Each row was made from one walk, in order. Every step used is in the known rows, and no mark comes twice. Write each row's walk.
Known rows
y -> f -> d -> c -> q: [-0.18 -0.05  0.27 -0.19 -0.49 -0.10 -0.13 -0.21  0.26  0.26 -0.21 -0.03
  0.07  0.31  0.05 -0.18 -0.03  0.02  0.03 -0.55  0.13 -0.02 -0.09 -0.27
  0.20 -0.16 -0.08  0.20  0.05]
f -> d -> c -> q: [-0.19  0.02  0.33  0.01 -0.40 -0.13 -0.01 -0.03  0.27  0.28 -0.25 -0.09
  0.08  0.24  0.04 -0.34  0.06  0.13 -0.02 -0.63  0.09  0.15 -0.06 -0.14
  0.25 -0.27 -0.08  0.16  0.21]
k -> c -> d: [-0.20  0.14  0.29 -0.07 -0.43  0.01  0.18 -0.09  0.33  0.11 -0.30 -0.07
  0.00  0.25  0.02 -0.02  0.04 -0.14 -0.09 -0.39  0.16  0.31 -0.02 -0.21
  0.12 -0.07 -0.06  0.08  0.07]
q -> x -> y -> f -> d -> c: [-0.22 -0.07  0.57 -0.10 -0.27  0.17 -0.26 -0.26  0.17  0.17 -0.28  0.14
 -0.07  0.19  0.15 -0.12 -0.05  0.03 -0.10 -0.03  0.30  0.24 -0.21 -0.24
  0.24 -0.16 -0.09  0.13 -0.05]
q -> x -> d -> c: [-0.09  0.07  0.29  0.07 -0.14  0.16 -0.10 -0.01  0.20 -0.05 -0.13  0.18
  0.00 -0.04  0.33 -0.13  0.04 -0.02 -0.03  0.01  0.10  0.48 -0.17 -0.24
  0.15 -0.11 -0.08  0.07  0.21]
x -> q: [-0.01  0.04 -0.04 -0.13 -0.32 -0.22 -0.09 -0.14  0.13 -0.11 -0.11  0.16
  0.02  0.03  0.21 -0.15 -0.20 -0.25 -0.13 -0.24 -0.11  0.26  0.04 -0.14
  0.27  0.06 -0.12  0.18  0.49]
d -> c: [-0.15  0.10  0.20 -0.10 -0.23  0.01  0.04 -0.11  0.27 -0.09 -0.04 -0.14
  0.07  0.03  0.12 -0.08  0.15 -0.08 -0.16 -0.37  0.12  0.33 -0.06 -0.23
  0.13 -0.24 -0.11  0.09  0.13]
m -> q -> x: [-0.29  0.18 -0.06 -0.15 -0.06  0.04 -0.28 -0.14  0.05  0.08 -0.05  0.05
 -0.20  0.01  0.23 -0.13 -0.05 -0.08 -0.10  0.04  0.09  0.55 -0.22 -0.07
  0.09 -0.02 -0.07  0.02  0.42]
g -> x: [-0.03  0.09  0.08 -0.10 -0.21  0.03 -0.18 -0.06  0.28 -0.08 -0.11  0.25
 -0.15  0.12  0.27 -0.10  0.10 -0.26 -0.26 -0.37  0.08  0.30 -0.11 -0.07
  0.10  0.04 -0.05  0.15  0.30]
c -> d -> x -> q: [ 0.08  0.15 -0.09 -0.04 -0.33 -0.28 -0.01 -0.08  0.27  0.02 -0.35  0.21
 -0.12  0.22  0.25 -0.11 -0.11 -0.25  0.12 -0.35 -0.08  0.28 -0.01 -0.14
  0.41  0.27 -0.12 -0.05  0.26]
f -> q: [-0.02  0.03 -0.20 -0.03 -0.25 -0.11 -0.15 -0.08  0.02 -0.05 -0.12  0.25
  0.05  0.09  0.12 -0.17  0.01 -0.10 -0.19 -0.44 -0.04  0.27  0.03 -0.12
  0.17 -0.02 -0.17  0.28  0.32]
y -> f: [-0.11  0.06 -0.09 -0.34 -0.34 -0.02 -0.18 -0.32  0.20 -0.03 -0.01  0.12
  0.02  0.16  0.10 -0.02  0.02 -0.23 -0.03 -0.20  0.09  0.18 -0.09 -0.31
  0.06  0.03 -0.11  0.16  0.13]
d -> c -> q -> x: [-0.18  0.14  0.33 -0.08 -0.18  0.04 -0.34 -0.03  0.19  0.12 -0.26  0.05
  0.01  0.04  0.20 -0.12  0.07  0.03 -0.11 -0.48  0.17  0.31 -0.16 -0.14
  0.13 -0.17 -0.15  0.17  0.23]
f -> d: [-0.15  0.00  0.06 -0.04 -0.39 -0.10  0.00 -0.12  0.28  0.11 -0.10  0.03
  0.04  0.23  0.03 -0.30  0.03 -0.01  0.01 -0.28  0.00  0.31 -0.03 -0.15
  0.24 -0.10 -0.03  0.07  0.29]
d -> c -> q -> x -> y -> f: [-0.19  0.08  0.48 -0.18 -0.19  0.12 -0.41 -0.25  0.14  0.21 -0.34  0.12
 -0.01  0.09  0.21 -0.09  0.04  0.00 -0.14 -0.41  0.32  0.13 -0.22 -0.21
  0.12 -0.19 -0.17  0.26  0.02]
k -> c -> d -> x -> y: [-0.09  0.14  0.37 -0.02 -0.40  0.04  0.19 -0.13  0.30  0.13 -0.43  0.08
 -0.03  0.25  0.12 -0.11  0.15 -0.04 -0.09 -0.35  0.22  0.34 -0.11 -0.20
  0.23 -0.01 -0.15  0.07 -0.04]
q -> x -> y -> c: [-0.23  0.04  0.22 -0.12 -0.05  0.25 -0.42 -0.24  0.11  0.05 -0.26  0.27
 -0.04  0.06  0.24 -0.02  0.05 -0.08 -0.25  0.09  0.31  0.41 -0.18 -0.11
  0.09 -0.20 -0.18  0.11  0.04]
y -> c: [-0.16  0.03 -0.12 -0.18 -0.22  0.08 -0.18 -0.20  0.19 -0.08 -0.08  0.07
  0.08  0.12  0.15  0.01  0.10 -0.17 -0.17 -0.18  0.15  0.31 -0.05 -0.19
  0.04 -0.23 -0.17  0.10  0.09]
y -> f -> q -> x: [-0.07 -0.03 -0.06 -0.19 -0.30  0.00 -0.47 -0.19 -0.03  0.02 -0.17  0.40
 -0.06  0.16  0.17 -0.01 -0.13 -0.17 -0.11 -0.20  0.04  0.22 -0.09 -0.24
  0.16  0.15 -0.18  0.26  0.15]
d -> c -> q -> x -> v: [-0.10  0.14  0.30  0.03 -0.26  0.06 -0.23 -0.01  0.23  0.04 -0.25  0.15
  0.00  0.07  0.26 -0.18  0.07  0.01 -0.04 -0.39  0.16  0.33 -0.13 -0.09
  0.07 -0.11 -0.11  0.17  0.20]
m -> q -> x -> v: [-0.20  0.18 -0.10 -0.04 -0.15  0.07 -0.19 -0.14  0.07 -0.02 -0.06  0.16
 -0.22  0.03  0.31 -0.22 -0.06 -0.10 -0.03  0.15  0.10  0.57 -0.20 -0.01
  0.04  0.04 -0.02  0.01  0.38]
q -> x: [-0.14  0.13  0.07 -0.14 -0.15  0.06 -0.37 -0.09  0.19 -0.03 -0.09  0.22
 -0.07  0.04  0.20 -0.07  0.02 -0.12 -0.08 -0.04  0.06  0.52 -0.15 -0.15
  0.13  0.04 -0.11  0.06  0.32]
k -> c -> q -> x: [-0.18  0.13  0.35 -0.10 -0.36  0.08 -0.23 -0.02  0.16  0.16 -0.28  0.18
  0.05  0.14  0.14 -0.11  0.02  0.05 -0.19 -0.45  0.15  0.37 -0.14 -0.14
  0.05 -0.08 -0.16  0.28  0.31]
m -> d -> x -> y: [ 0.16  0.26 -0.02  0.01 -0.18  0.12  0.03 -0.21  0.16 -0.07 -0.12  0.16
 -0.11  0.02  0.24 -0.35  0.36 -0.02  0.08 -0.25  0.09  0.46 -0.18 -0.27
  0.33 -0.07 -0.24 -0.11  0.19]
d -> c -> q: [-0.15  0.13  0.20 -0.12 -0.25 -0.07 -0.11 -0.09  0.25  0.09 -0.19 -0.08
  0.11  0.06  0.13 -0.17  0.13  0.01 -0.11 -0.69  0.13  0.18 -0.09 -0.17
  0.12 -0.25 -0.15  0.21  0.21]
c -> d -> x: [-0.01  0.22 -0.11 -0.07 -0.28 -0.15 -0.03 -0.11  0.36  0.06 -0.29  0.12
 -0.12  0.25  0.19 -0.10  0.11 -0.19  0.15 -0.35  0.02  0.35 -0.09 -0.17
  0.28  0.19 -0.11 -0.09  0.12]
m -> d -> x: [ 0.19  0.28 -0.18 -0.02 -0.25  0.01  0.04 -0.10  0.20 -0.13 -0.03  0.13
 -0.10  0.04  0.23 -0.29  0.34 -0.07  0.16 -0.30 -0.03  0.52 -0.14 -0.30
  0.32  0.03 -0.21 -0.17  0.30]
m -> d: [ 0.03  0.26 -0.10 -0.07 -0.22  0.06  0.02 -0.16  0.20 -0.09  0.02 -0.03
 -0.07  0.01  0.12 -0.27  0.24 -0.12  0.06 -0.30  0.05  0.43 -0.06 -0.28
  0.23 -0.11 -0.14 -0.10  0.32]
c -> d: [-0.15  0.21 -0.05 -0.13 -0.24 -0.09 -0.06 -0.17  0.37  0.13 -0.25 -0.03
 -0.08  0.21  0.08 -0.08  0.02 -0.26  0.06 -0.38  0.11  0.27 -0.01 -0.15
  0.19  0.04 -0.02 -0.03  0.14]

Which walk is each row?
[-0.07  0.11  0.16  0.04 -0.23  0.02  0.08 -0.07  0.24  0.10 -0.20  0.09
  0.12  0.03  0.28 -0.30  0.11  0.02 -0.01 -0.49  0.09  0.19 -0.09 -0.20
  0.10 -0.20 -0.10  0.22  0.26] | x -> d -> c -> q
[ 0.02  0.06  0.30  0.09 -0.21  0.08 -0.04  0.02  0.27  0.05 -0.29  0.26
 -0.07  0.09  0.41 -0.25  0.12 -0.11 -0.17 -0.59  0.13  0.15 -0.14 -0.09
  0.09 -0.08 -0.05  0.25  0.26] | g -> x -> d -> c -> q
[-0.03  0.09 -0.02 -0.10 -0.20  0.05 -0.25 -0.24  0.13  0.10 -0.34  0.32
  0.05  0.15  0.30 -0.18  0.22  0.03 -0.09 -0.40  0.21  0.23 -0.19 -0.11
  0.15 -0.12 -0.30  0.17  0.05] | d -> x -> y -> c -> q
[-0.13  0.09 -0.01 -0.05 -0.23  0.14 -0.46 -0.13  0.17  0.04 -0.28  0.37
  0.00  0.16  0.30 -0.11  0.03 -0.08 -0.05 -0.21  0.21  0.30 -0.13 -0.04
 -0.03 -0.09 -0.17  0.16  0.14] | y -> c -> q -> x -> v
[-0.25  0.08  0.26 -0.07 -0.05  0.21 -0.40 -0.24  0.19  0.16 -0.43  0.22
 -0.13  0.19  0.22  0.02 -0.01 -0.15 -0.12  0.00  0.36  0.35 -0.17 -0.10
  0.15 -0.13 -0.13  0.00 -0.08] | q -> x -> y -> c -> d
[-0.22  0.03  0.44  0.05 -0.34 -0.05 -0.23  0.02  0.25  0.28 -0.31  0.03
  0.01  0.22  0.11 -0.30  0.01  0.15 -0.04 -0.48  0.11  0.26 -0.12 -0.12
  0.26 -0.21 -0.07  0.13  0.24] | f -> d -> c -> q -> x
[-0.13  0.20  0.04 -0.13 -0.18 -0.01 -0.52 -0.09  0.17  0.19 -0.25  0.27
 -0.03  0.08  0.22 -0.19  0.01 -0.05 -0.04 -0.40  0.09  0.33 -0.16 -0.07
  0.09  0.03 -0.15  0.18  0.39] | c -> q -> x
[ 0.00  0.24  0.16 -0.01 -0.21  0.12  0.14 -0.09  0.21 -0.10 -0.01 -0.21
 -0.06  0.00  0.12 -0.21  0.31 -0.06 -0.01 -0.39  0.12  0.40 -0.08 -0.35
  0.26 -0.28 -0.15 -0.10  0.19] | m -> d -> c
[ 0.15  0.07 -0.13 -0.08 -0.36 -0.26 -0.06 -0.08  0.14 -0.16 -0.12  0.32
 -0.02  0.07  0.32 -0.18 -0.08 -0.16 -0.02 -0.25 -0.17  0.36 -0.05 -0.17
  0.36  0.20 -0.20  0.09  0.44] | d -> x -> q
[-0.02 -0.09  0.15 -0.03 -0.26  0.08 -0.23 -0.10 -0.04  0.01 -0.21  0.35
 -0.01  0.10  0.30 -0.05 -0.11 -0.08 -0.10 -0.17  0.08  0.18 -0.11 -0.30
  0.17  0.04 -0.17  0.27  0.06] | y -> f -> q -> x -> d -> c
[ 0.01  0.03  0.34  0.10 -0.22  0.14  0.10  0.01  0.29 -0.09 -0.17  0.21
 -0.09  0.07  0.41 -0.18  0.12 -0.17 -0.20 -0.32  0.11  0.27 -0.12 -0.15
  0.11 -0.08 -0.02  0.16  0.21] | g -> x -> d -> c
[-0.21 -0.07  0.47 -0.14 -0.37  0.06  0.01 -0.36  0.23  0.18 -0.23 -0.02
  0.04  0.24  0.06 -0.19  0.02  0.00 -0.09 -0.23  0.28  0.07 -0.11 -0.28
  0.21 -0.27 -0.07  0.18 -0.10] | x -> y -> f -> d -> c
[-0.08 -0.02  0.11  0.00 -0.35 -0.03 -0.17 -0.17  0.19  0.29 -0.39  0.28
  0.05  0.32  0.20 -0.36  0.14  0.14 -0.02 -0.42  0.15  0.18 -0.13 -0.08
  0.27 -0.16 -0.21  0.13  0.07] | f -> d -> x -> y -> c -> q
[-0.06  0.15  0.23 -0.03 -0.46 -0.05  0.20 -0.04  0.33  0.07 -0.32  0.05
 -0.01  0.28  0.11 -0.06  0.13 -0.08 -0.02 -0.39  0.10  0.39 -0.08 -0.22
  0.21  0.06 -0.12  0.02  0.04] | k -> c -> d -> x
[-0.03  0.20  0.04 -0.04 -0.21 -0.04 -0.03 -0.21  0.32  0.12 -0.39  0.17
 -0.13  0.22  0.19 -0.18  0.14 -0.15  0.08 -0.31  0.16  0.31 -0.11 -0.14
  0.28  0.09 -0.13 -0.05  0.01] | c -> d -> x -> y
[-0.04  0.13  0.02  0.00 -0.26  0.12 -0.26 -0.08  0.22 -0.14 -0.10  0.35
 -0.10  0.06  0.28 -0.16  0.00 -0.15  0.01  0.08  0.09  0.54 -0.13 -0.08
  0.06  0.11 -0.06  0.05  0.27] | q -> x -> v
[ 0.06  0.07  0.07  0.03 -0.32  0.08 -0.06 -0.05  0.33 -0.20 -0.12  0.38
 -0.16  0.16  0.35 -0.19  0.10 -0.28 -0.16 -0.23  0.09  0.34 -0.08  0.02
  0.03  0.12  0.01  0.15  0.28] | g -> x -> v
[-0.23  0.01  0.59  0.05 -0.27  0.03 -0.21 -0.09  0.21  0.34 -0.40  0.04
  0.00  0.21  0.12 -0.33  0.03  0.19 -0.10 -0.44  0.24  0.20 -0.15 -0.09
  0.28 -0.28 -0.09  0.17  0.14] | f -> d -> c -> q -> x -> y
[-0.04 -0.03 -0.19 -0.23 -0.37 -0.09 -0.26 -0.23  0.00 -0.02 -0.11  0.26
  0.04  0.18  0.11 -0.06 -0.07 -0.18 -0.14 -0.37  0.02  0.09 -0.02 -0.26
  0.15  0.07 -0.17  0.30  0.13] | y -> f -> q
[-0.19 -0.03  0.39 -0.14 -0.43 -0.02 -0.31 -0.15  0.22  0.28 -0.28  0.09
  0.01  0.30  0.11 -0.15 -0.08  0.03  0.03 -0.39  0.17  0.09 -0.15 -0.25
  0.22 -0.09 -0.08  0.17  0.06] | y -> f -> d -> c -> q -> x
[-0.10  0.01  0.10  0.03 -0.10  0.07 -0.41 -0.13 -0.08  0.04 -0.28  0.43
 -0.06  0.04  0.21 -0.18 -0.04 -0.03 -0.26 -0.20  0.12  0.36 -0.09 -0.06
  0.21 -0.02 -0.20  0.28  0.24] | f -> q -> x -> y
[-0.03  0.02  0.13  0.03 -0.36 -0.06  0.03 -0.17  0.25  0.13 -0.24  0.23
 -0.02  0.24  0.15 -0.40  0.12  0.11  0.02 -0.22  0.06  0.34 -0.13 -0.13
  0.34 -0.04 -0.13  0.04  0.17] | f -> d -> x -> y
[ 0.15  0.22 -0.02 -0.14 -0.26  0.13 -0.03 -0.33  0.13 -0.04 -0.13  0.20
 -0.12  0.09  0.23 -0.25  0.30 -0.09  0.12 -0.20  0.14  0.33 -0.20 -0.37
  0.31  0.01 -0.24 -0.07  0.08] | m -> d -> x -> y -> f
[ 0.01 -0.05 -0.09 -0.08 -0.29  0.06 -0.33 -0.16 -0.03  0.02 -0.18  0.51
 -0.03  0.12  0.28 -0.10 -0.14 -0.15 -0.03 -0.10  0.03  0.20 -0.12 -0.26
  0.15  0.16 -0.15  0.28  0.18] | y -> f -> q -> x -> d
[-0.03  0.15  0.04 -0.18 -0.28 -0.04 -0.10 -0.32  0.31  0.15 -0.40  0.21
 -0.14  0.28  0.18 -0.08  0.07 -0.20  0.12 -0.27  0.20  0.18 -0.15 -0.23
  0.26  0.16 -0.13  0.00 -0.12] | c -> d -> x -> y -> f
[-0.16  0.07 -0.11 -0.20 -0.22  0.01 -0.33 -0.18  0.17  0.12 -0.22  0.12
  0.10  0.17  0.16 -0.09  0.10 -0.10 -0.13 -0.50  0.18  0.15 -0.08 -0.10
  0.02 -0.22 -0.20  0.19  0.17] | y -> c -> q
[ 0.02  0.11 -0.16  0.00 -0.33  0.02 -0.03 -0.15  0.34 -0.06 -0.32  0.24
 -0.07  0.30  0.28 -0.03  0.12 -0.22  0.12 -0.19  0.16  0.32 -0.07 -0.13
  0.13  0.05 -0.12 -0.10 -0.11] | y -> c -> d -> x -> v
[ 0.05  0.00  0.13 -0.07 -0.28 -0.13 -0.18 -0.04  0.17 -0.12 -0.19  0.33
 -0.17  0.11  0.35 -0.12 -0.16 -0.35 -0.29 -0.35 -0.05  0.20 -0.02 -0.04
  0.24  0.15 -0.06  0.22  0.47] | g -> x -> q
[-0.08  0.11 -0.14 -0.10 -0.24 -0.02 -0.14 -0.16  0.30  0.04 -0.32  0.14
 -0.04  0.29  0.21  0.04  0.12 -0.19  0.03 -0.27  0.13  0.30 -0.08 -0.17
  0.20 -0.01 -0.17 -0.09 -0.09] | y -> c -> d -> x
[-0.08 -0.03  0.02 -0.21 -0.27  0.03 -0.24 -0.36 -0.02  0.07 -0.22  0.30
  0.01  0.14  0.13 -0.14 -0.03 -0.12 -0.23 -0.31  0.20  0.05 -0.06 -0.20
  0.14 -0.05 -0.20  0.36  0.04] | x -> y -> f -> q
[-0.07  0.15  0.02 -0.01 -0.16  0.05 -0.37 -0.08  0.17  0.19 -0.26  0.39
 -0.01  0.04  0.32 -0.31 -0.02 -0.02  0.08 -0.31  0.06  0.33 -0.18 -0.10
  0.09  0.05 -0.12  0.21  0.43] | c -> q -> x -> d
[-0.04  0.05  0.00 -0.10 -0.18  0.11 -0.14 -0.23  0.16 -0.05 -0.22  0.29
  0.02  0.11  0.28 -0.12  0.22 -0.04 -0.14 -0.14  0.17  0.35 -0.17 -0.17
  0.16 -0.12 -0.27  0.07 -0.01] | d -> x -> y -> c
[-0.18  0.11  0.24 -0.11 -0.08  0.18 -0.36 -0.22  0.13  0.05 -0.21  0.28
 -0.08  0.01  0.22 -0.15  0.04 -0.07 -0.16  0.01  0.21  0.45 -0.18 -0.11
  0.13 -0.06 -0.12  0.12  0.19] | q -> x -> y
[-0.18 -0.01  0.13  0.04 -0.10  0.12 -0.44 -0.13 -0.03  0.19 -0.51  0.37
 -0.11  0.21  0.20 -0.03 -0.07 -0.10 -0.23 -0.20  0.26  0.24 -0.07 -0.06
  0.22 -0.09 -0.20  0.17 -0.04] | f -> q -> x -> y -> c -> d
[-0.17 -0.05  0.23 -0.20 -0.36  0.05 -0.09 -0.41  0.21  0.20 -0.21  0.14
  0.01  0.26  0.07 -0.25 -0.02 -0.06 -0.05 -0.16  0.23  0.08 -0.11 -0.22
  0.20 -0.12 -0.07  0.18  0.03] | x -> y -> f -> d
[-0.33  0.16  0.09 -0.12  0.02  0.13 -0.30 -0.25  0.01  0.15 -0.17  0.08
 -0.21 -0.01  0.23 -0.18 -0.03 -0.05 -0.18  0.09  0.22  0.49 -0.26 -0.03
  0.09 -0.11 -0.10  0.07  0.32] | m -> q -> x -> y
[ 0.03  0.14  0.01 -0.09 -0.21  0.01 -0.07 -0.22  0.19 -0.04 -0.17  0.28
 -0.01  0.06  0.25 -0.25  0.22 -0.02 -0.06 -0.21  0.09  0.39 -0.17 -0.16
  0.22  0.01 -0.21  0.10  0.15] | d -> x -> y
[-0.02 -0.03 -0.03 -0.19 -0.52 -0.13 -0.07 -0.21  0.25  0.08 -0.12  0.23
 -0.01  0.33  0.12 -0.18  0.03 -0.05  0.14 -0.24 -0.02  0.19 -0.13 -0.30
  0.28  0.14 -0.10  0.07  0.09] | y -> f -> d -> x
[-0.07  0.09  0.37 -0.14 -0.47  0.05  0.13 -0.24  0.27  0.16 -0.41  0.11
 -0.03  0.33  0.12 -0.01  0.07 -0.10 -0.02 -0.31  0.26  0.20 -0.14 -0.29
  0.19  0.04 -0.15  0.11 -0.16] | k -> c -> d -> x -> y -> f
[-0.13  0.06  0.01 -0.04 -0.14  0.16 -0.41 -0.11  0.13  0.14 -0.28  0.36
  0.04  0.11  0.35 -0.14  0.00 -0.05 -0.04 -0.21  0.17  0.28 -0.16 -0.12
  0.03 -0.12 -0.19  0.17  0.20] | y -> c -> q -> x -> d
[ 0.02  0.07 -0.04 -0.08 -0.30 -0.08 -0.15 -0.26  0.14  0.17 -0.46  0.34
 -0.12  0.31  0.19 -0.12  0.03 -0.17  0.05 -0.40  0.14  0.10 -0.08 -0.19
  0.32  0.19 -0.17  0.10 -0.11] | c -> d -> x -> y -> f -> q
[-0.06  0.12  0.04  0.02 -0.13  0.14 -0.20 -0.07  0.19 -0.02 -0.12  0.36
 -0.06 -0.01  0.32 -0.20 -0.01 -0.08  0.03  0.07  0.05  0.50 -0.16 -0.20
  0.11  0.07 -0.08  0.08  0.34] | q -> x -> d
